What can hang from each mark:
maras: koniv zulut
koniv: maras
nupop: koniv zulut zurin
tedafoz: koniv
zulut: nupop tedafoz
zurin: maras tedafoz
gora: tedafoz
mezuf: maras nupop tedafoz
bedi: nupop

Every row comes from one small tree of marks. The marks that hang from a mark follow it in brackets, in alphabetical order. Every link used is in the known rows. Which tree was each row made from?
Known rows:
nupop(zulut(tedafoz(koniv)) zurin): [ 0.46  1.70  0.74  1.63 -0.58 -1.80  0.02  1.32 -2.07 -3.96  3.97 -1.90
  0.70 -0.22  2.98  0.14  0.98 -0.41 -0.39 -1.66 -1.01 -1.57  0.74 -2.29]
tedafoz(koniv(maras(zulut(nupop)))): [-0.59 -0.08  1.03  2.64  2.30  0.49  1.67 -2.76  0.29  1.97 -2.21 -0.43
  4.20  0.27 -2.23 -3.49 -1.12 -1.86 -2.00 -2.35  2.79 -0.90  0.86  0.54]
nupop(zurin(maras(koniv zulut) tedafoz)): [-0.81  3.50 -0.30 -6.32  1.77 -0.40 -4.20  1.93 -1.50 -0.31 -1.34  2.45
 -2.03  0.60  0.34 -1.41 -1.05 -0.60  2.42  2.14  2.86  0.73  2.88  0.42]
koniv(maras(zulut)): [ 0.11 -2.47 -1.01  1.41  0.74  0.53  2.10 -0.97  0.96  0.78 -2.27  2.36
 -0.14  0.93 -2.84  0.29  1.71 -1.27  0.43  0.71 -0.02  0.26  1.26  3.13]
mezuf(maras tedafoz(koniv)): [-1.02 -0.66 -0.10  0.38 -0.70 -0.75  1.34 -2.88 -2.04  2.73  1.04  4.21
 -3.08  0.88 -2.40 -2.00 -2.56  0.93  2.01  0.96 -3.03 -0.43 -2.13 -5.16]
nupop(koniv): [ 1.07 -3.75 -0.97  3.29 -2.75 -0.01  0.96  1.25  0.79 -0.49 -1.86  0.95
 -1.92  0.68 -0.76  2.82 -0.41  0.39 -0.24  0.23 -3.07 -0.69  0.34  0.77]
zulut(nupop(zurin) tedafoz): [ 1.47  0.12  0.21  0.17  1.13 -0.33  1.32  0.41 -0.35 -1.50 -0.17 -1.96
  0.45 -0.29  1.08  0.08  2.30 -0.41  0.01  1.29 -2.43 -0.77 -0.23  1.28]
zulut(nupop(zurin) tedafoz(koniv)): [ 0.40  2.02  2.28  1.53  1.20 -1.33  0.26  0.11 -0.84 -1.20  0.74 -2.86
  2.07 -0.94  1.35 -2.15 -1.23 -1.02 -0.65 -0.81 -1.96 -1.24 -0.32 -1.93]
zulut(nupop tedafoz): [ 0.52 -2.04 -0.01  1.42  0.93 -0.10  1.31 -1.66  0.92  1.34 -1.19 -0.03
  0.60 -0.85 -2.37 -0.01  2.92 -1.35 -0.82  1.26 -3.34 -0.53  0.92  1.03]
nupop(zulut(tedafoz) zurin(maras(koniv))): [-2.09  1.76 -0.57 -3.36  0.52 -0.47 -1.87  1.33  0.39 -1.59  2.97 -0.71
 -1.20  0.35  3.85 -0.40  3.42 -0.53  0.98  1.09 -0.07  0.70  1.45  1.25]
gora(tedafoz): [ 1.54 -3.49  0.88  2.54 -2.16 -0.23  0.68  1.51  3.18 -0.20  0.00  1.32
 -1.61 -3.04 -2.05  0.55 -0.06 -1.82  3.56  2.16 -2.95  2.79 -1.27  1.09]
mezuf(maras(koniv) nupop): [-2.41 -1.62 -1.59 -2.05 -2.71  1.91  0.35 -1.56  2.37  3.13 -0.07  2.10
 -3.73 -1.30 -3.43 -0.86 -2.11 -0.60  2.03  4.11 -1.93  3.21 -3.79 -0.10]
bedi(nupop(zulut)): [ 0.78 -1.34 -1.36  0.16 -1.31  2.03  0.03  1.94  1.54 -0.23  0.35 -0.95
 -0.58 -1.43 -2.02  1.64  0.91  0.02  0.02  0.79 -0.06  0.15 -0.37 -0.82]
tedafoz(koniv(maras(zulut))): [-0.95 -0.59  1.06  3.00  0.52 -0.33  1.12 -0.82  0.59  0.70 -1.04  1.18
  1.31  0.11 -2.46 -1.79 -1.66 -1.65 -0.39 -1.38  0.90 -0.62  0.78 -0.10]
koniv(maras): [ 0.80 -3.72 -1.28  4.35 -0.68  0.04  2.14 -0.25  2.64  1.45 -2.61  2.51
 -0.95  0.16 -1.05  1.23  1.50 -1.03  1.35  1.52 -2.97 -1.02  0.34  1.66]
zurin(maras(koniv zulut(nupop)) tedafoz): [-1.93  1.66 -0.38 -5.36  3.36  0.86 -3.59 -1.41 -0.21  3.67 -3.50  2.77
  0.97 -0.39 -2.88 -2.87  0.27 -1.63  0.08  1.67  3.62  1.21  3.52  0.81]
tedafoz(koniv(maras)): [-0.20 -1.69  0.71  5.19 -0.63 -0.91  1.47 -0.41  1.93  1.62 -1.39  1.78
  0.50 -0.07 -0.67 -0.99 -2.04 -1.98  1.16 -0.71 -2.24 -1.35 -0.54 -1.09]
maras(koniv zulut(nupop(zurin) tedafoz)): [-1.64  2.46  0.42 -4.07  3.28  1.46 -0.23 -0.05 -0.11 -2.96 -0.32 -1.88
  1.07 -0.05  0.20 -3.09  1.43 -1.71 -1.60  1.36  1.82  0.64  1.81  2.64]
nupop(koniv zulut): [ 1.40 -3.09 -2.19  2.75 -2.34  0.04  1.34  0.84 -0.38 -1.66  0.26 -0.09
 -1.18  0.98  0.51  3.24  2.48  0.67 -1.91 -0.88 -0.63 -1.07  1.74  0.95]
mezuf(maras): [ 0.10 -3.02 -2.06  0.00 -2.14  0.32  1.90 -0.89 -0.03  2.93 -0.13  3.24
 -3.09 -0.17 -3.26  0.93  1.10 -0.37  4.03  2.72 -3.72  0.34 -1.57 -0.18]
bedi(nupop(zulut(tedafoz(koniv)) zurin)): [ 0.31  3.12  1.35  0.43 -0.46  0.46 -0.64  2.74 -0.31 -4.57  4.55 -4.24
  1.45 -1.25  2.66  0.70 -1.61  1.00 -1.51 -2.22  0.78 -1.18 -1.43 -3.40]

Write each row's tree:
[ 0.27 -2.83 -2.22  1.62 -3.40  0.41  2.43 -3.09 -0.82 -1.13  4.79 -0.63
 -1.28  0.63  0.77  5.53  2.64  4.04 -3.54 -0.92  0.09  0.58 -3.00  0.14]
mezuf(maras nupop(koniv zulut(tedafoz)))
[-0.30 -1.47 -1.47 -2.94 -1.95  0.58  1.57 -2.22 -1.03  3.00  0.84  1.14
 -2.46 -0.37 -5.44  0.63  0.18  1.01  0.93  2.13  0.10  3.22 -3.50  1.08]
mezuf(maras(zulut) nupop)
[ 3.88  0.10 -1.60  1.40  0.54 -0.52 -0.01  1.23 -1.62 -2.65 -2.40 -0.02
  0.95  0.77  2.80  3.14 -0.69  1.54 -1.09 -0.36  0.91 -2.85  1.35 -0.40]
zulut(nupop(koniv zurin(tedafoz)))
[ 1.57  1.05 -1.51 -0.57 -1.22  1.57  0.41  3.81  0.38 -3.19  1.43 -2.94
 -0.31 -0.76  1.69  1.64  0.41  0.73  0.97  0.44  0.72 -0.63 -1.53 -0.59]
bedi(nupop(zulut zurin))
[-1.83  0.97 -0.42 -5.47  1.51 -0.32 -4.30  0.13 -0.35  2.33 -2.41  4.49
 -2.04 -0.40 -2.95 -1.59 -0.44 -1.67  1.49  2.31  2.22  1.50  3.43  0.42]
zurin(maras(koniv zulut) tedafoz)
[-0.50  2.71  2.67 -0.20  1.17 -1.54 -1.34 -0.12 -0.99  1.79  1.55 -2.87
  1.91 -0.34  2.23 -2.61 -0.68 -0.30  0.80 -2.06 -1.77 -0.43 -0.62 -1.93]
zulut(nupop(zurin(maras)) tedafoz(koniv))
[ 1.31  0.55 -0.12 -0.71  1.73  0.76  1.28 -0.15 -1.97 -4.05  0.22 -3.83
  2.02  1.39  1.90  1.59  1.97  1.68 -3.94 -1.76  1.96 -1.03  1.10  2.73]
maras(zulut(nupop(koniv zurin) tedafoz))
[ 2.07  1.56 -0.89 -2.99  0.19 -1.45 -2.40  2.05 -3.20 -1.67 -0.61  0.76
 -0.75  1.67  2.39  3.51 -0.29  2.35  0.29 -1.04  2.75 -1.11  2.10  0.53]
nupop(koniv zurin(maras(zulut) tedafoz))
[-2.39  1.21  3.12 -1.30  0.63 -1.53 -2.33 -0.45 -1.48  2.48  2.01  0.55
 -0.10 -0.49 -2.58 -1.89 -0.40 -0.99  0.06 -1.74 -0.63  0.76  1.43 -1.26]
zurin(maras(zulut(tedafoz(koniv))))
[ 0.86  0.87  0.06 -0.96 -2.20  1.68 -1.11  4.04  1.23 -0.36 -0.11 -3.27
 -1.47  0.54  3.68  3.41 -3.15  3.05  0.94 -1.03 -0.91 -0.50 -2.73 -0.21]
bedi(nupop(koniv zurin(maras)))
[-0.02 -0.54  2.57  3.80  2.12  0.75  2.22 -2.47  2.48 -0.13 -0.12 -1.67
  4.81 -2.05 -0.93 -3.02 -1.50 -2.04 -0.59 -2.32  3.74  1.27 -0.85  1.26]
gora(tedafoz(koniv(maras(zulut(nupop)))))
[-2.00  1.80  2.68 -1.65  2.69 -1.06 -1.83 -2.73 -1.24  3.58  0.92 -1.37
  3.19 -0.49 -2.80 -3.82  0.42 -0.89 -1.34 -2.53  0.58  0.58  1.21 -0.80]
zurin(maras(zulut(nupop tedafoz(koniv))))
[-0.45 -1.43  1.54  5.44 -0.25 -1.33  1.48 -1.63  2.26  0.62  0.42  1.44
  0.85 -0.21  0.05 -0.01 -0.62 -1.18 -0.88 -0.90 -3.04 -2.28  0.24 -0.89]
zulut(tedafoz(koniv(maras)))
[ 0.38 -1.60 -0.98  1.41  2.52  1.16  2.83 -2.72  0.80  1.74 -3.25  0.39
  2.60  0.57 -2.61 -1.27  2.78 -1.27 -1.33  0.00  1.84 -0.23  1.22  3.54]
koniv(maras(zulut(nupop)))
[-0.68 -0.12  0.39  0.16 -2.20 -0.28  1.17 -3.87 -1.62  3.80  1.50  2.95
 -2.65  0.00 -3.14 -1.54 -4.08  2.09  0.38  1.00 -2.15  1.49 -5.25 -4.76]
mezuf(maras nupop tedafoz(koniv))
[-0.09 -0.88  2.44  3.70  0.44 -0.07  1.56 -0.93  2.34 -0.97  0.89  0.35
  2.27 -1.83 -0.89 -1.46 -2.22 -1.96  0.55 -1.62  2.22  1.53 -0.94  0.88]
gora(tedafoz(koniv(maras(zulut))))
[-0.23  2.26 -2.04 -3.76  0.47 -1.02 -3.11  2.37 -0.95 -1.08  0.10  2.27
 -1.40  0.00  3.53  0.40  1.19 -0.58  2.42  1.77  2.22  0.27  2.51 -0.51]
nupop(zulut zurin(maras(koniv) tedafoz))
[ 1.12  0.44  0.36 -0.58 -2.41 -0.62  0.29 -0.03 -1.54  0.57 -0.03 -0.29
 -2.93  2.16  3.14  2.61 -1.93  4.94 -0.89 -0.05 -1.35  1.41 -3.87 -1.17]
mezuf(nupop(koniv zurin(maras)) tedafoz)
[ 0.82  0.28  0.52 -0.21  0.45 -0.55 -0.14  0.23 -0.67  0.00  0.42 -3.34
  0.98  1.25  4.20  2.01  1.96  2.29 -1.02 -1.76 -1.26 -1.06 -0.44  1.21]
zulut(nupop(koniv zurin(maras)) tedafoz)
[-1.18  3.66  2.91 -2.52  1.00 -2.29 -1.89  1.12 -2.24 -0.44  2.98 -1.56
  0.23  0.30  0.95 -1.88 -0.75 -0.42  0.74 -1.80  0.03  0.38  0.32 -0.98]
nupop(zurin(maras(zulut(tedafoz(koniv)))))
[-2.98  0.55  0.28 -4.90  2.36  1.89 -1.98 -1.26  1.28  4.25 -2.66  0.24
  0.25 -0.17 -3.14 -4.76  1.04 -2.20  0.87  1.27  2.32  2.76  1.67  2.05]
zurin(maras(koniv zulut(nupop)))
[ 1.38 -3.99 -1.51  5.33  0.26  1.18  3.44 -1.74  2.32  0.71 -3.47 -0.34
  2.44  1.42  1.71  2.10  1.11  0.91 -2.63 -1.15 -0.13 -2.37  0.35  2.16]
zulut(nupop(koniv(maras)))
[-1.49  1.63 -1.14 -3.38 -0.33  0.05 -1.86  2.23  0.31 -0.61  0.88 -0.41
 -1.49  0.26  3.36 -1.54  2.04 -1.06  2.80  1.41  0.65  1.42  1.16  1.36]
nupop(zulut zurin(maras(koniv)))
[ 2.25  2.99 -0.27  1.12 -1.71 -2.49 -1.15  1.03 -2.66 -2.62  1.90 -0.50
  1.07 -1.26  1.43  1.08 -2.70  0.69 -0.67 -0.69  2.31 -0.02 -1.07 -3.70]
mezuf(nupop(zulut zurin(tedafoz(koniv))))
[ 2.22  0.45 -1.67  0.52 -2.07  1.99  0.53  3.86  0.23 -5.11  1.47 -4.01
  0.27  0.65  4.31  4.14 -0.85  2.82 -1.75 -1.64  1.56 -1.78 -1.10 -0.24]
bedi(nupop(koniv zulut zurin))
[ 0.82  0.84  0.09  0.50  0.56  2.31  1.28  1.35  1.51 -5.84  1.37 -3.18
  1.05  1.49  4.32  4.80 -0.60  3.72 -4.33 -1.85  2.92 -2.40 -1.10  1.77]
bedi(nupop(koniv(maras(zulut(tedafoz))) zurin))
[-1.26 -0.24 -0.55 -2.67  0.01 -0.71 -3.99  0.74  1.46  3.57 -2.70  5.14
 -2.72 -0.94 -1.55 -1.13 -0.76 -1.49  2.87  3.09 -1.37  0.41  2.62 -0.96]
zurin(maras(koniv) tedafoz)
